Known rows, with every way that one mark hangs from another:
{B {U D {M C} P}}: [  9 -15 -13 -16  -4  -1  10  40   9  -1  23 -12   3  -8   6   0]
{P {U B {D N} M}}: [  6 -17 -37  -3  -5  -3  -4  30 -18   6   2 -21   4   2  19 -10]
{D N {U B {M C} P}}: [ 10 -19 -25  13  -1   7   5  47  13 -37   5 -20 -20   2  24  -5]
{U B {D N} {M C} P}: [  1 -22 -55  -5  -1  -4  -6  66   4 -35   6  12  -2  17  17  -2]
{P {U B D {M C}}}: [  1 -15 -19  -6  -4  -6 -20  33 -23  38  10  -3  -8 -14  -1  -3]
{U B {D N}}: [  3 -11 -28   3  -6  -6   7  28 -14 -53  -6   9   1  20  22  -9]
{U B D {M {C S}} P}: [ -2 -20 -68 -22  -1   5 -22  63   7   9  22  30   7  32  12  -1]
{U B {D N} M P}: [  4 -22 -72  -6  -2   0  -2  59   3 -39  -1   9  13  42  28  -8]
{M {U B D}}: [  6 -11 -19   4 -12   1  16  24 -27  -3  13  20  -9   1   3  -3]
{P {U B {M C}}}: [ -3 -10 -13   3   2   2 -22  19 -17  54   2 -10 -11 -18  -4   0]
{U B {D N} {M {C S}} P}: [  1 -23 -71 -18  -1   5  -9  66  15 -23  19  14   5  26  23  -4]
{M C {U D P}}: [  6 -11  -2  -2  -9   2  32  35  -4   0  33   7 -23 -22 -15   8]
{M C U}: [  1  -3  24   6  -5   3  16   8  -6  19  23   1 -29 -50 -19   9]
{S C}: [-11  -2  24  10   4  -7 -13  -2   3  11   1  -2 -13 -13  -5   6]
{U {D N} {M {C S}} P}: [  4 -20 -51 -26  -1   3  -2  56  30 -18  31  -4   5   4  15  -1]
{D N {U B {M {C S}} P}}: [  9 -20 -39   1  -1  15   3  47  22 -25  17 -18 -14  10  29  -7]

Rows:
[  3 -17 -21  -3  -4  -6  -9  36 -16   9   8 -17 -10 -20   9  -5] -> {P {U B {D N} {M C}}}
[  5 -17 -40  -4  -8  14  34  47   2 -21  33   8 -18   1   9   1] -> {M {C S} {U B {D N} P}}
[  3 -15 -37  -8  -8  14  23  44  -5   8  36  24 -17   7  -1   3] -> {M {C S} {U B D P}}
[  4 -15 -35  -7  -5  -3 -17  27 -25  35   5  -6   6   8   9  -8] -> {P {U B D M}}
[ 11 -18 -16 -13  -4  -1  21  43  16 -30  21 -27   2 -13  16  -2] -> {B {U {D N} {M C} P}}
[  3 -18 -36 -14  -4   2 -10  36  -8  20  20 -17  -4 -12  14  -7] -> {P {U B {D N} {M {C S}}}}
[ 13 -14 -19  -1  -2   9   0  29  16   1  14 -21  -4  11  14  -5] -> {D {U M P}}
[  2  -8  -2 -20   0   7 -10  13  15  30  26 -17   3 -28   6   0] -> {B {U {M {C S}}}}
[  2 -11   1   5 -10  -2  10  31 -25   1  20  24 -27 -27  -9   4] -> {M C {U B D}}
[  3  -6   4   8  -3  10  30  21   3  14  24  -1 -26 -26 -17  11] -> {M C {U P}}
[  8 -16 -27 -28  -4   7   7  40  19   9  35 -11   9   0  11  -2] -> {B {U D {M {C S}} P}}
[ -3  -6 -11   0  -5  14   7  16  -8  29  27  18 -23 -22  -5   4] -> {M {C S} {U B}}
[ 10  -8  -1  -2  -7  -3  26   7 -11  -9  10 -38  -4 -12   8  -7] -> {P {U {D N}}}
[  5 -10  -7  -7   1   7   8  27  15  13  15 -20   0 -11   3   3] -> {B {U {M C} P}}
[ 11 -17 -19  10  -4   3  -6  27   3 -34  -2 -21  -9   0  32 -13] -> {D N {U B M}}
[ 10 -17 -37   7  -2  11  -5  38   3  -4   2  -5  -4  32  21  -8] -> {D {U B M P}}
[  6 -16 -22  10  -8   4  38  47 -10 -33  19   8 -26  -8   2   3] -> {M C {U B {D N} P}}
[  4 -12  -1 -14  -4  -7 -14  24 -10  43  22 -18  -7 -34  -8   0] -> {P {U D {M C}}}
[ -3 -10 -27  -9   2   9 -24  19  -8  64  14  -9  -5 -10   2  -2] -> {P {U B {M {C S}}}}
[ 13 -20 -40  12  -2  10   9  41  11 -40  -1 -22  -6  25  34 -11] -> {D N {U B M P}}
[  1 -12 -17  -9 -10   7   8  30 -13  15  36  25 -19 -18  -2   1] -> {M {C S} {U B D}}
